Each row comes from the steps of one walk. Every step used is in the known rows, and no mark comes twice. Write the walk behind each row, first mark first.
(in the rows, 128 means zero)
Known rows
n > p > c > a: [167 165 147 156 134 117 134 109 136 106  83  93 130 111 171 129 140  78
 168 113 141  76 143 101 137]
w > h > u: [131 217  93 139 134 130  81 114  73 131 202 192 123 126  83 141 147 100
  82 104 154 111 155 121 131]
g > p: [150 177 113 135 120 131 106  90  99  87 123 163 185 102 154 121 133  84
 142 135 118  90 176 127 155]
c > h > u > a > n > p: [143 186 141 145 159 170 130 117 104 138 133 160 117 167  98  80 178  91
  26 136 187 113 196 130 128]
g > p > n > a > u: [179 165 149 110 136 138 103 118  51 143  95 173 161 168 164 110  99 119
 108 161 135 108 163 167 190]
u > h > c > a > n > p: [144 155 159 128 136 105 109 116 115 142  91  55 129 160 176 139 128 129
 132 118 126 167 132 105 165]
g > p > c: [163 153 128 158 102  83 136 100 140 100 101 154 172 102 179 135 137  76
 175 123 124  88 167 117 162]
a > n > p > c > h: [173 163 172 124 156  96 120 139 131 126  85 102 110 174 179 121 138  98
 107 120 155 112 145 134 152]
g > p > c > h: [162 164 147 149 122  96 116 112 157  90 108 152 174 118 139 125 138  65
 167 106 135 102 170 116 162]
c > h > u > a > n: [127 177 130 168 146 170 125 128  97 145 148 172 136 184  95  85 178 116
  24 142 186 125 177 139 148]
c > a > u: [146 195  89 161 153 182  77 135  45 131 124 144 150 187 164 135 135 118
  89 155 143 109 141 138 173]
c > h: [128 183 136 150 155 164  81 119 123  95 161 127 160 154 106 112 150 112
 127 112 137 113 137 129 143]
w > h > c > a > n > p: [164 168 170 119 154 102  84 120 121 133  92 111 106 138 144 127 110 116
  95  96 154 162 153 120 144]
n > a: [128 174 126 139 125 147 110  94 104 105 128 117 151 129 142 105 125 114
 147 134 132  89 131 130 150]
c > a > u > h: [139 201  89 149 130 161  67 134  35 141 133 117 154 193 151 158 132 122
  96 140 123 137 136 126 186]
n > a > c > h > u: [143 184 111 137 188 134 112 111 142 117 151 155 139 149 114 129 159  80
 138 113 178 104 129 123 140]
g > p > c > a > n: [180 154 141 154 119  84 128 128 106 118  58 152 172 144 200 133 117  82
 133 139 138 104 153 133 188]
p > n > a > c: [162 118 166 142 158 112 127 122 122 144  94 117 155 164 166 139 124 160
 159 132 149 106  92 162 174]
u > a: [120 137 132 197  90 163 148  90 128 114 112 130 161 118 127  95 167 139
  91 139 149  98 179 126 142]
h > c > a: [126 135 136 183 142 148 119 105 144 120 111  93 152 139 167 114 140 134
 164 127 139 139 122 111 152]
a > c > h: [146 155 122 157 183 124  98 120 165  98 136 129 161 152 137 150 164 106
 154 100 160 116 124 128 147]
w > h > u > a: [125 194 109 169 106 141 116 101  95 136 175 196 127 114  65 116 163 112
  44 110 173 117 194 120 124]

Which walk is each row?
[137 123 140 194 139 139 141 102 185 106 102 137 166 136 114 117 181 121
 105 111 174 120 171 122 142]	u > a > c > h
[136 199 102 120 116 142  86 111  58 141 138 114 133 182 152 136 122 122
 108 141 126 130 141 134 178]	n > a > u > h
[162 158 144 148 125 102 143 101 152 109 102  96 117 105 178 131 154  88
 172 110 135  78 153 104 131]	n > p > c
[178 180 125 148 143 128 123 123 107 129  81 113 110 151 190 138 142  81
 132 130 151  88 159 111 153]	n > p > c > a > u
[141 179  92 156 197 133 107 123 141 121 173 165 148 158 121 151 184  87
 128 110 177 108 131 120 143]	a > c > h > u
[171 188 126 137 124 106 113 126 101 137  93  88 113 154 179 162 138  87
 137 117 133 113 156 101 163]	n > p > c > a > u > h
[152 173 109 176 108 104 105 142  90 152 109 104 140 187 180 170 137 119
 134 129 134 134 129 115 194]	p > c > a > u > h
[179 129 159 119 150  95 126 106 113 121  75 157 181 127 168 134 110 113
 164 132 140  98 140 157 178]	g > p > n > a > c
[142 174 119 155 131 155 161 105  80 153 120 164 114 149 140  90 179 106
  24 159 182  94 199 128 134]	h > u > a > n > p
[161 144 142 178 124  96 129 148 110 140  71 109 146 179 198 142 128 128
 129 137 147 110 110 135 183]	p > c > a > n
[139 174 101 172 128 112 125 101 126 137 157 198 130 112  85 144 173 106
  65 100 190 121 187 115 129]	w > h > u > a > c
[153 167 151 169 130 132 164  99 167 125 119 132 109 120 110  96 184  68
 107 110 177  89 194  98 117]	n > p > c > h > u > a
[148 152 117 143 155 112 125  97 145 106 107 123 151 127 165 138 140 110
 168 121 151  96 120 128 151]	n > a > c
[156 184 121 151 134 106 126 111 137 109 143 185 160 124 127 125 156  48
 144 115 153  98 177 110 154]	g > p > c > h > u
[130 143 148 151 123 104 104 126 109 149 107  65 148 181 172 145 125 152
 130 123 126 181 112 118 183]	u > h > c > a > n
[134 162 145 158 135 118  82 109 136 122 132 123 136 121 117 131 120 127
 132  90 143 160 138 111 144]	w > h > c > a
[156 141 162 142 163 131 122 116 128 135  72  82 119 158 195 109 132 124
 123 136 150 142 136 120 152]	h > c > a > n > p
[149 141 160 153 114 144 153 102 110 128  65 120 129 143 163  84 158 127
  46 150 161 103 195 138 141]	u > a > n > p
[170 171 151  99 118 115  93 115  43 152 102 150 168 171 155 132  96 122
 114 147 118 131 159 158 203]	g > p > n > a > u > h
[130 170 119 133 122 127 103 105 100 155 128  93 121 181 168 128 126 133
 130 135 132 165 142 119 177]	n > a > u > h > c
[144 139 173 139 133 143 116 120  84 143 115 112 154 163 144 106 112 166
 139 140 131 104 102 167 172]	p > n > a
[134 127 146 181 101 142 144 114 103 138  84 133 152 164 159  92 157 157
  43 157 158 118 173 150 161]	u > a > n
[148 162 152 120 124 134  93 136  41 176 125 111 137 210 153 136 108 173
 106 148 128 141 113 164 200]	p > n > a > u > h
[154 149 154 138 191 129 118 132 113 155 138 151 141 185 119 128 142 131
 131 123 175 115 103 156 167]	p > n > a > c > h > u
[180 176 112 160 122 110 114 123  95 121  78 166 163 146 189 143 127  70
 135 141 139 102 176 122 185]	g > p > c > a > u
[115 183 119 183 135 186 126 108 119 127 173 171 147 148  67  86 186 102
  65 125 174 113 181 120 130]	c > h > u > a
[167 184 146 125 166 105 130 140 112 144 116 133  96 179 162 120 155  83
  85 128 174 104 150 127 146]	a > n > p > c > h > u
[118 150 135 166 112 119 104 105 129 129 129  64 158 144 148 147 135 139
 169 108 113 167 118  99 168]	u > h > c > a
[136 188 119 155 114 124 116 120  72 157 152 197 118 150  91 113 153 125
   6 126 181 130 189 137 143]	w > h > u > a > n
